Known rows, with every way that one mark hangs from another:
J728[J414]: [-20  -4   4   7   0  -1   2   3  -5  -3   4  -6  -5   3   5  -5   2   8
  -1  -7  -3  16   5]
J728[J414[J218[J197[J874] J440]]]: [  9   5   8   9  -3 -11  -4   5  -1   1   2 -12  -2   4   3   2  -4 -15
  -4  -3  -4   3   3]
J414[J874 J933]: [ 2  2 -7  8  6 -9  9  2  0 -5  1  9  1  5  7 -3 -6 17  4  7  9 -2 18]
J933[J414[J218 J874[J280]]]: [ 28   0  -2  14   4  -7 -25   0  -1   6   0   5   9   0   3   6  -7   4
  -6  -4  16  -5  18]
J280[J874]: [-29   7  -2   8   5  -2  -3   0  -4   5  -3   6  -4  -3   6  -2   2   8
  -2  -7   2  12  -4]
J414[J218 J874[J280] J933]: [ 30   5  -6  14   4 -19 -13   6  -3  -2  -3   3   4   4  16   4  -7   9
  11   2  24   1  26]
J440[J218[J197 J414[J874[J280]]]]: [-37   6   1   6  12  10 -36   3   1   9  -3  -7  -3  -5   8  12  -7  -6
   4   7  -6   4  -4]
J414[J218 J874[J280]]: [ 14   7  -3  12   2 -14 -24  -1  -5   4  -1   0   7   3  11  10  -5   4
   3  -1  14  14  19]
J218[J414[J874] J440]: [  4   5   4  -8   1 -10  -7  -1   1   3   5   0   6   4  -3  12  -5  -8
  -3  14   2 -12  -2]
J218[J197[J874[J280]] J414 J440]: [ -2   7   8   0   4  -2 -21   5   8   8   1 -15  -1  -4  -4  16  -7 -28
  -1  21  -4 -24 -10]
J933[J414[J218]]: [ 45  -1   1   7   0  -4 -16   1   0   3  -3   3   8   0  -1  -1  -4  -7
  -6  -6  12 -18   9]
J218[J197]: [-20   4   4   5   3   8 -12   2   4   6  -4  -4  -1  -3  -5   2  -4 -12
   0   8  -6 -16  -5]
J218[J414]: [ -1  -1   3  -5   3  -2 -14   2  -4  -2  -1  -4   2   0   6   0   1   1
   1   8   5 -12  -3]
J414[J874]: [-15   4  -4   6   4  -5  -1  -5  -2   1   3   5   3   3   1   3  -4  14
  -4   3   0  11  11]
J728[J414[J218 J874[J280] J933]]: [  1  -1   0  16   3 -14  -8   8  -7  -5   2  -4  -2   5  16  -2  -3  14
   7  -5  13  16  22]
J933[J414[J874]]: [  8  -2  -3  10   5   0 -10  -3   1   4   3   9   7   0  -4   0  -6  10
 -10  -1   6  -7  12]
J440[J218[J414[J874]]]: [-19   5  -2   0   9   3 -21   0  -1   4  -1  -2  -2  -1  10   8  -4   1
   1   0  -4  12  -2]
J197[J874]: [14  5 -4  6  1 -7  6 -3  3 -4  3 -7 -4 -1  3  1 -3  2 -8  2 -7  7  4]
J728[J414[J218[J197 J440] J874]]: [ -6   7   7  11  -1 -12  -8   2  -4   3   3  -6   2   7   2   4  -6  -5
  -4  -2  -1   8  10]
J440[J218[J197]]: [-24   7   1   4   7  12 -18   3   5   9  -4  -5  -6  -5   2   8  -6 -14
   2  -1 -12   3  -9]
J728[J414[J218]]: [ 5  0  6  8 -3 -9 -5  4 -7 -3  1 -8 -2  5  9 -4  0  0 -1 -9  3 12  8]
J874[J280]: [-12  -4  -1   6   3   3 -18   4   0   4   2  -4  -2  -5   5   9   1   2
   9   1   9  11   4]

Rows:
[-17   9  -1   7   7   9 -15   1   7   7  -3  -8  -8  -5   3   9  -7 -13
  -3   0 -15   7  -7] => J440[J218[J197[J874]]]
[  8  13   1  11   2 -13 -19  -2  -2   5  -5   0   8   4   3   6  -8  -6
  -4   4   4  -5  12] => J414[J218[J197] J874]
[-14   9   8  -3   4  -3 -18   1   4   9   1  -4   5   1  -8  13  -9 -20
  -3  21  -4 -27  -7] => J218[J197 J414[J874] J440]
[  1  -1  -2   0   8  -8  -8   3  -4  -6  -1   1   2   3  11  -2  -3  13
   5  12  11 -13  10] => J218[J414[J874 J933]]
[-20   7   8   0   6  -1 -26   3   4  11   2  -6   4  -2  -5  17  -8 -19
   2  22   1 -22  -5] => J218[J197 J414[J874[J280]] J440]
[ 17  -2   3  10  -1 -12   2   9  -6  -7  -1  -6  -3   6  13  -8  -1   2
   5  -7   9   2  13] => J728[J414[J218 J933]]
[ 13   3   2  10  -1 -18   5   6  -4  -4   3  -2   0   9   9  -1  -5   3
   2  -3   8   7  18] => J728[J414[J218[J440] J874 J933]]
[ 38  13   6   6  -4 -12 -14   3   6   7  -3 -10   3   0  -1  13  -7 -31
  -1   6   2 -14   0] => J414[J218[J197[J874[J280]] J440]]
[-32   8   1   4  11   8 -29   1   1   8  -3  -5  -3  -3   7  10  -7  -7
   1   6  -8   0  -6] => J440[J218[J197 J414[J874]]]
[ 17   8  -3  18   6 -13 -22   8   0   2  -6   0   4   2  12   6  -9   0
  11   9  19 -11  22] => J414[J218[J197] J874[J280] J933]
[-26   6   3   1   9  11 -29   4   2   7  -5  -8  -5  -5   6   8  -5 -13
   3   5  -8  -5 -11] => J440[J218[J197 J414]]
[ 33   6   2  11   1  -7 -18  -1   4   9  -1   5  11   2  -7   7 -10 -12
 -10   2   8 -22  10] => J933[J414[J218[J197 J440] J874]]
[  1   9   5   5   0   0  -7   3  12  10   3 -11  -3  -4 -10  16  -8 -29
  -3  14  -9 -13  -7] => J218[J197[J874[J280]] J440]
[ 39   8  -5  10   2 -21  -1   3  -3  -5  -4   6   6   8  12  -2  -7   7
   5   2  17  -7  23] => J414[J218 J874 J933]
[ 11   1   1  -3   4 -11  -8   6   2   1   4   0   3   3   4  12  -5  -6
   8  16  13 -15   5] => J218[J414[J874[J280] J933] J440]
[ 11  13   3  11   1 -13 -25   1   2  11  -1  -2   8   2   0  18 -10 -17
   1   7   8  -4  11] => J414[J218[J197 J440] J874[J280]]
[ -5  -3  -2   3   9  -6 -17   6  -4  -4   0   0   2   1  13   1  -2  14
   9  12  16  -8  11] => J218[J414[J874[J280] J933]]
[ 36  13   0   9   0 -19  -3   5   5   2  -5   3   6   7   2   7 -12 -16
   3  11  11 -24  15] => J414[J218[J197 J440] J874 J933]
[  7   1   1  14   1 -15   1   6  -7  -6   1  -2  -1   8  14  -6  -4  12
   2  -5   9  10  21] => J728[J414[J218 J874 J933]]
[ 58  12   3   6  -3 -18   1   8   8  -1  -6  -6   1   3   3   4  -9 -28
   4   9   8 -30   6] => J414[J218[J197[J874] J440] J933]
[-24  -5  -1  15   6  -5  -2   7  -5  -5   6  -2  -5   3  12  -3  -2  21
   7  -2   8  19  19] => J728[J414[J874[J280] J933]]
[  7  11   5   2  -1  -1   2   0  13   8   2  -9  -2  -2 -13  12  -9 -30
  -7  14 -13 -18  -9] => J218[J197[J874] J440]
[-7 -2 -8 12  8 -6 -4  5  0 -3  2  5  0  1 10  3 -5 19 11  7 15  6 21] => J414[J874[J280] J933]
[  1   4   7  12  -1  -9  -9   5  -4  -1   0 -12  -3   3   7  -2  -2  -5
  -3  -5  -2   7   7] => J728[J414[J218[J197[J874]]]]
[-17   4   2   1  10   9 -23   7   3   4  -6  -7  -6  -4   9   5  -6 -11
   7   6  -4 -12  -8] => J440[J218[J197 J414[J933]]]
[ 51   9   5   3  -3 -14  -2   9   7   1  -8  -3   3   4   1   3  -8 -29
   8   8  11 -35   3] => J414[J218[J197 J440] J933]
[ -5   3   3  12   0 -13  -6   1  -9  -2   3  -4   1   7  10  -2  -3  10
  -3  -8   3  20  16] => J728[J414[J218 J874]]
[ 51   1   3   4  -3  -7 -11   1   3   5  -1   3   9   1  -5   4  -5 -16
  -7  -4  11 -22   5] => J933[J414[J218[J440]]]
